Each row was made from one small tree. Brackets hold a mark, then the marks that hang from it, in alphabetical order. Every link used is in the known rows. Write each row's tree.
(in the rows, 128 means zero)
Known rows
{nolis fupini {gebetuv {gogo podevu}} {memume {sazok zosu}}}: [129  93 157  90 129 119 142 124 149 105 166  84 200  98 114 117 164 154
  90 130 148 154 124 114  81  84  99 174 122 171 110 145 165 165 144  71
  65  92 140 136  66 141 159 179 153 137  98 124 162 170 126 147 100 132
 110 110  70 123 164 184 126 133 141 197 104 136 136 187 158  53 126 126
 108  95  91 117]
{gebetuv gogo nolis {sazok fupini zosu}}: [ 92 145 103 177 106 111 148 114 156  94 136 143 127 131 145 148 106 119
 199  97 158 177 118 109 148 102 155 131 156 144 167  82 125 135 137 106
 103  65 122  63 170 151  95  75 151 123 125 104 114  37 114  95  47 137
 115 133 188 169 168 104  65 100 210  88  96 136 101 157 122 105 120 129
 162 130 128 135]
{nolis fupini {gebetuv gogo} memume}: [128 148 117 101 133 121 147 112 135  99 108  71 217  75 161 177 151 164
 114 118 150 169  86  79 122  38 161 136 106 172 129 147 178 143 139  40
  98  56 136 122  80 127  91 128 145 136 110 144 177 147 129 127 127 100
  85 107  78 133 161 205  84 142 138 172 105 133  72 164 119  69 146  99
 107 103 119 127]
{gebetuv gogo {nolis fupini} sazok}: [ 98 165 123 125 131  96 119 121 154 125 117  80 189 107 168 140 107 161
 165 110 149 153  98 124 147  64 155 170 139 161 170  65 152 141 122  75
  84  32 115 105 140 141  54  85 166 121 135  91 134  63 112  66  79 126
  92 122 170 177 159 134  65 114 193 153 125 154  75 138 179  68 170  91
 146 113 120 128]
{gebetuv {gogo memume} nolis {sazok fupini}}: [136 139 119 183 123 116 115  89 133 126 121 126 190 130 143 135  62 143
 159  80 127 173 109  95 143 104 154 169 142 182 162  74 109 174  96 114
 141  58 164  77 189 157  73  56 155 130 138  99  91  59 114  82  63 142
 116 106 186 125 132  94  56 109 190 128 116 130  92 155 136 118 141 127
 180 144 148 118]
{podevu {sazok fupini {memume gogo} zosu}}: [106 123  96 114 123 158 103 134 103 151 126 168  52 128  98 103 115  90
 136 153 129 137 129 152 132 180 101  50 150  86 110 145  66 106 161 188
 150 157 121 126 138 124 135 139  96 125 149 119  91 140 122 135 147 145
 146 148 119 118 135  81 174 111  69  76 145 131 133 103  86 162 142 129
 146 148 122 151]
{gogo memume}: [142 147 156 141 117 123 116 153 101 150 100  91 138 129 146 138 121 118
 109 124  88 114 113 128 174 115 156 123 118 161  94 130 129 132  95 141
 178 149 126 148 160 133 111 119 119 108 132 144 122 121 117 127 162 101
 124  89 150 105 105 140 117 138 100 169 112 145  92 121  87 174 124 150
 131 167 142 157]
{podevu {sazok fupini memume zosu}}: [100 125  96  98  90 132 110 141 102 144 134 171  46 104 107  99 146 114
 169 157 119 134 120 167 174 159 109   9 150  88  97 131  68 104 164 173
 142 140  95 113 151 121 118 112 122 117 156 100 102 102 121 135 141 128
 150 151 128 115 147  76 176 116  87  87 111 124 104 105  58 137 143 143
 140 144 115 180]
{memume gogo {sazok fupini zosu}}: [140 133 129 142 137 177 132 143 128 114 140 133  72 145 105 106 120 122
 104 153 125 108 146 104 130 179 134 122 149  62 105 179  98 119 132 170
 130 217 135 150 110 104 173 151 108 113 129 137 142 156  91 150 113 129
 160 166 124 103  96 122 138 151 103  71 111 108 182 119  99 148  78 132
 156 122 121 110]
{sazok fupini {memume gogo}}: [147 148  91 128 131 144 101 132 105 166 108 158 124 141 141 127 108 117
 124 138 116 131 116  92 107 155 127  99 114  76 127 153  99  91 111 159
 151 168 128 115 139 125 103 101 109 133 146 120 105 135 159 130 185 150
 151 135 125  87  87  92 146 142  74 100 125 124 121  86  94 156 133 118
 149 167 137 121]
{sazok zosu}: [104 148 147 144 101 122 159 181 139 113 105  86  66 112 132 138 157 115
 164 143 109 120 118 140 184 109 162  77 116 108  86 150 149  87 136 121
 149 154  89 131 140 113 139 137 113 106 116 153 158  99 110 130 137 101
 110 138 147 140 144 124 144 131 126 114  96 133 108 147  77 147  98 160
 111 133 124 175]
{nolis fupini {gebetuv sazok} {memume gogo}}: [154 129 101 112 160 146 128 117  94  73 107  80 193 105 120 184 113 167
 108 109 129 133  97  85 114  66 122 180 137 107 145 125 114 121 177  83
 101 101 174 146  71 129 100 144 130 133 108 173 194 185 136 122 115 120
  92 108 117 148 173 188  84 151 168 139 151  97 114 134 158 108 138 102
 132  95  88  66]
{gogo {podevu sazok}}: [103 105 159 112 133 128  96 129 125 163 134 183  98 132 128  99 133 127
 121 133 133  78 153 188 133 150 127 114 121 140 139  84 146 109 128 165
 140 149 105 166 159 123 116 154 129 130 131 138 130 120 140 121 145  91
 133 135 148 145 102 130 171  93 122 164 170 143 117  94 145 166 176 129
  55 147 174 159]
{sazok fupini {memume {gogo podevu}} zosu}: [137 106 111 140 129 133 125 130 122 167 107 169 100 166 109 140 151  87
 133 136 122 140 121 148  98 183 100 110 127  90 138 150  94 103 123 166
 149 173 146 109 138 130 171 133  91 148 150 117  82 122 174 149 189 171
 163 148 106 109 115  83 183 131  82 116 143 127 161 111 129 173 126 131
 139 155 129 130]
{gebetuv nolis {sazok fupini {memume {gogo podevu}} zosu}}: [137 103 106 165 142 104 122 125 113 146 119 163 120 174 112 142 114 108
 169 117 125 147 114 137  83 175 106 161 154 105 158  98  75 121 139 160
 138 115 157  82 152 135 129 101 110 125 146 117  76 102 169 121 110 191
 140 128 156 142 151  75 130  94 158  79 163 115 144 128 191 134 119 127
 177 135 115 100]
{gesom fupini zosu}: [132 216  98 125 121 125 129 199 148 100 107 127  69 115 187 169 113 175
 178 118 135 103 155  98 212 124 170  81 117  84 168 134 157  97 105  99
 147 153  89 108  89  96 103 140  95  99  80 122 125 117  72  83 183  48
 152 126 131 118  98 130 165 182 125 136  77 137 123 111  81 141  91 153
  92 106 154 150]
{gesom zosu}: [103 174 121 155 127 130 131 178 134 106 101 111  45 119 176 154 131 146
 138 110 122  91 142 104 191 119 163  93 139  88 139 142 128 116 107 115
 159 148  75 154 109 110 121 116 115  75  92 146 150  99 128 107 180 101
 125 151 133 121  99 148 132 154 122 141 120 140 116 114  70 171 114 145
  93 119 153 142]
{nolis fupini {gebetuv gogo sazok}}: [107 136 116 144 142 124 115 118 140  82 115 101 213  91 135 139 115 141
 183 118 144 179 108 101 149  35 148 179 141 132 182 100 153 135 139  63
  98  64 152  93 106 145  75 110 127 133 100 107 167  79 131 122  92  89
  71 125 112 161 130 156  99 145 232 168 123 141  89 158 133  71 175  92
 104  99 136 111]
{gogo memume {podevu {sazok fupini zosu}}}: [125  91 144 136 130 125  97 101 112 151 115 180  91 156  91 111 146  84
 140 145 126 111 154 213 161 174 125  95 127 154 111 109 105 151 128 178
 150 151 142 158 176 125 151 127 107 142 154 127  75 105 131 143 152 141
 152 126 142 152 130  99 170 109 106 146 142 137 157 113 135 174 164 143
 128 133 151 176]
{sazok fupini zosu}: [119 153 105 134  90 148 140 136 152 104 112 147  46 134 138 143 142  93
 181 162 129 120 132 138 215 140 159  47 121  89 107 166 135  94 121 120
 133 158  86 107 148  95 151 102 112 120 134 140 147  71 119 128 129 125
 138 158 130 147 124 113 133 144 130  83  79 102 124 126  65 145  94 149
 149 129 113 184]
{nolis fupini gebetuv {memume gogo {sazok zosu}}}: [161 121 131  85 137 147 143 147 120  85 125  48 151 102  95 146 144 162
  73 160 124 141 113  98 106  98 101 142 121 104  73 189 128 141 168 104
 107 139 162 152  45 104 154 162 111 121 118 167 193 230 115 134 113 117
 100 112  77 105 172 188 118 164 108 130 112 103 143 157 151  74  81 115
 145  79  57  90]

Which tree is each row?
[117 147  89 164 102 111 144 118 146  81 116 135  80 146 147 150 119 123
 203 141 127 146 115 124 193 116 160  97 145 101 124 112 113 123 148 117
 128 110 114  89 156 106 114  65 125 116 125 119 143  55 133  92  80 127
 114 153 178 167 158  84  88 121 213  59 108 100 116 137 133 129  95 139
 181 102  96 151] : {gebetuv nolis {sazok fupini zosu}}
[ 92  96 126 103 108 116 102 124 113 161 142 206  66 133 111 100 151  82
 143 154 139 123 150 197 141 190 109  72 132 117 123 106  99 115 152 174
 133 148 118 136 157 130 143 141 113 131 149 101  89 109 146 147 156 142
 155 148 125 147 122  78 193  99 102 125 144 130 141 101 122 160 165 136
 111 143 144 174] : {gogo {podevu {sazok fupini memume zosu}}}
[149  97 142 130 143 167 122 114 132 137 147 166  81 184  98 103 142 112
 104 151 129  90 166 136  93 196 107 152 135  96 128 161 111 130 118 176
 129 209 136 163 124 121 201 154  97 124 133 138 115 161 117 162 121 139
 178 151 114 120  82 115 157 142 112  99 141 102 220 113 151 159 109 114
 126 139 141 100] : {memume {gogo podevu} {sazok fupini zosu}}
[156  96 171 144 129 142 116 133 121 150 155 140 113 169 104  97 140 105
 115 162 100 105 158 158 135 169 123 145 123 150  84 137 113 149 100 176
 156 179 139 149 160 128 190 139 104 128 125 107  95 138 130 165 134 142
 157 125 135 114 110 107 151 140 104 145 114 128 182 132 133 171 111 166
 156 137 132 147] : {gogo {memume {sazok fupini zosu}} podevu}
[106 103 152  94 126  80 108 118 152 171 122 114 151 104 147 109 157 138
 137 141 144 151  97 196 108 127 107  99 127 202 137  82 144 160 147 121
  90  32 113 111 133 152 103 119 141 145 148  80  83  91 150  94 132 148
 120 126 123 148 175 110 155  92 105 171 146 177 102 134 206  72 177 101
 127 133 118 170] : {gebetuv {gogo {podevu {sazok memume zosu}}} {nolis fupini}}
[142 111 154 109 154 145 165 144 122 142 160 109 108 147  85 102 141 141
  57 117 106  70 143 126  61 176  83 173 144 136  93 147 136 124 128 164
 139 184 137 183 101 126 193 211 136 124 122 177 157 228 110 166 119 148
 159 111 131 131 145 161 142 106  67 142 149 116 164 148 152 157  90 159
  96 130 124  84] : {nolis {memume {gogo podevu} {sazok zosu}}}
[164  92 153  95 173 128 144 119 119 102 139  79 177 128  97 142 164 146
  65 149 121 118 119 126  62 114  96 179 125 119 107 170 130 149 168 110
  94 154 164 178  45 121 173 180 108 133 118 154 178 237 134 148 134 135
 107 115  70 120 153 176 146 156 114 155 164 110 186 153 186  98 108 122
 132  82  79  87] : {nolis fupini gebetuv {memume {gogo podevu} {sazok zosu}}}
[131 166 144  71 123  99 164 122 161 139 139  56 187  75 172 122 128 174
  71 145 140 131 110 104 109  94 133 142 103 197 100 124 161 161  97  70
  89  40 102 143 122 132  94 109 191 120 121 111 147 157 101  75  90 130
 135 106 128 122 169 161  59 129  90 150 100 129  77 140 158  57 107 119
 154 125  83 115] : {gebetuv gogo {nolis fupini {memume sazok}}}
[167 148 118 100 143 139 134 113 114  94  83  64 190  97 142 191 134 161
  84 131 127 136 103  90 107  77 129 132  97 122 115 177 155 133 164  86
 114 111 146 150  70 107 119 138 122 138 125 173 192 211 144 124 166 122
  91  96  75 122 154 207 101 163 111 151 130 109 108 127 145  99 113 100
 132 109  68  94] : {nolis fupini gebetuv {memume gogo}}
[109 147 125 114  94 147 135 153 144 105 155 136  58 136 129  89 146 112
 130 175 117 126 158 119 168 147 140  89 124  77  90 173 126 104 126 141
 123 188 103 137 130 101 157 116 117 106 131 108 140 109  96 146  99 120
 146 169 130 106 112 111 132 154 119  84  78 110 147 131  77 140  86 156
 152 125 107 153] : {memume {sazok fupini zosu}}
[107 101 123 124 112  99 144  75 158 145 164 168 127 127 123 130 127 136
 117  78 170 135 138 163  97 146 126 109 126 216 139  87 156 164 126 129
 105  45 107 113 152 142 135 117 191 142 145 139 106 127 125 113 100 149
 149 114 130 147 173 124 113  71 114 135 157 146 111 136 151  98 142 126
 123 128 137 141] : {gebetuv {gogo {podevu {sazok fupini zosu}}} {nolis memume}}
[110 138  91 122 121 143  98 134 113 127 126 163 126 125 135 111 106 104
 182 125 121 149 129  99 147 126 109 118 151  80 147  98  78  83 119 133
 138 136 120  95 180 133  84 106 134 120 141  84  99  78 141 131 130 138
 142 147 150 137 113  80 127 133 163 105 124 114  89 111  70 164 152 141
 141 158 131 118] : {gebetuv {sazok fupini memume}}
[128 137  93 161 133 150 116 107 115  57 124 156 151 127 142 144  99 133
 191 113 125 153 133  85 168  76 154 135 134  65 162 119 124 112 156  99
 116 134 140  88 141 100  90  86 109 134 119 124 164  72 148 138 102  99
  85 149 132 127 102 125  97 146 232  89 112 116 102 127  88 123 137 127
 126 103 159 103] : {nolis {gebetuv {sazok fupini}}}
[152 135 142 142  98 149 132 157 103 124 146 101  99 133 119 101 136 111
 112 184  95 122 140 129 181 128 125 113 122 120  68 164  93 139 110 161
 168 165 127 147 151 123 155 117 112 114 137 108 106 123  90 128 119 140
 149 133 134  90 118 109 127 141  93 106  74 125 145 140  75 155  95 173
 188 130 112 159] : {gogo {memume {sazok fupini zosu}}}
[136 112 150 126 158 123 101 145 113 197 112 126 145 149 127 102 131 135
  88 108 105  98 107 132  65 158 115 157 111 125 144 124 117 104  93 162
 175 163 127 134 136 145 128 158 114 140 132 138 100 155 173 149 195 145
 144 113 140 102  78 126 168 121  73 160 184 150 119  92 148 167 150 123
  73 176 163 113] : {sazok {memume {gogo podevu}}}
[116 120 171 157 138  85 136 117 174 178 129 132 173 126 173 121 117 150
 121  77 141 129 127 141  90 119 173 168  98 211 163  82 191 149  89 103
 123  67 115 110 151 160  93  99 160 142 134 126  95  85 156 106 123 113
 121 104 150 129 121 135 121 108 149 163 159 172 103 111 169 109 151 113
  93 153 184 128] : {gebetuv {gogo podevu} nolis}
[108  94 126 140 143 147 106 107 115 151 128 205  78 161 110 128 122  93
 122 123 140  90 159 178 115 192 118 114 135 116 154 124 126 120 155 181
 131 181 134 148 122 125 167 156  90 133 137 163 112 145 141 141 146 128
 148 144 126 149 101 126 169 105 105 111 172 124 177  92 149 168 140 116
 100 132 161 130] : {memume {gogo {podevu {sazok fupini zosu}}}}
[110 107 128 110 154 125 143  84 127  95 137 100 245  91 110 145 145 156
 135  75 168 175 111 108  89  41 109 217 132 173 171  73 157 138 133  54
  82  54 161 111 108 159  98 141 147 158 100 138 154 135 145 137  99 120
  92  96 122 174 161 195  94 119 203 207 151 128  98 166 174  74 177  98
  78  99 124  81] : {nolis fupini {gebetuv {gogo podevu} sazok} memume}
[133 134  94 141 122 155 130 150 101 152 112 135  88 149 116 136 139  93
 135 144 120 144 111 131 131 163 117  76 126  81 117 170  74  93 128 156
 152 175 133  99 134 125 146 120 104 131 138 123 102 119 138 141 166 157
 151 154 110 109 116  86 159 133  83  74 110 112 137 109  90 167 110 137
 161 145 107 144] : {sazok fupini {memume gogo} zosu}
[141 108 152  96 156 149 135 126 121 161 157 122 147 151 106 111 127 152
  34  94 119  63 159  99  48 168  93 187 125 148 111 137 147 117 109 159
 142 171 136 186 119 147 166 192 152 123 133 168 142 239 115 152 131 129
 152 110 131 118 113 165 129 124  73 148 173 120 154 111 159 161  97 140
  83 154 137  70] : {nolis {memume {gogo podevu} sazok}}
[127 124 165  80 122  88 169 116 172 150 150  84 176 114 141 127 160 167
  88 138 147 121 119 145  86 119 125 169 110 203 102 114 173 171 105  92
  79  62 100 151 103 144 136 125 177 138 119 115 131 160 118 109  96 142
 139 121 133 147 184 163  97 117 105 178 119 136 118 166 202  64 115 126
 136 110 104 122] : {gebetuv {gogo podevu} {nolis fupini {memume {sazok zosu}}}}
[158 142 117 120 155 183 114 123 121 144 136 167 106 163 142 102  90 130
  82 149 118  97 162  85 121 159 137 139 121  84 126 174 114 105 111 172
 132 201 143 160 123 112 151 129 113 116 140 125 135 168 106 130 116 110
 150 152 123  95  68 123 128 168  99  79 132 112 160  93 100 153 108 117
 143 139 145  93] : {memume gogo {sazok fupini}}
[143  97 166 182 144 117 111 127 114 132 128 128 231 123 124 123 114 139
 108  72 112 157 116 120  90  74 156 200 113 176 143  98 168 168 106 109
 160 105 172 104 136 172 112 130 116 155 109 142 107 104 159 157 139 114
  93  83 113  93  91 162 129 131 167 193 149 182 124 142 135 116 164 127
  81 140 194 131] : {nolis {gebetuv {gogo memume podevu}}}
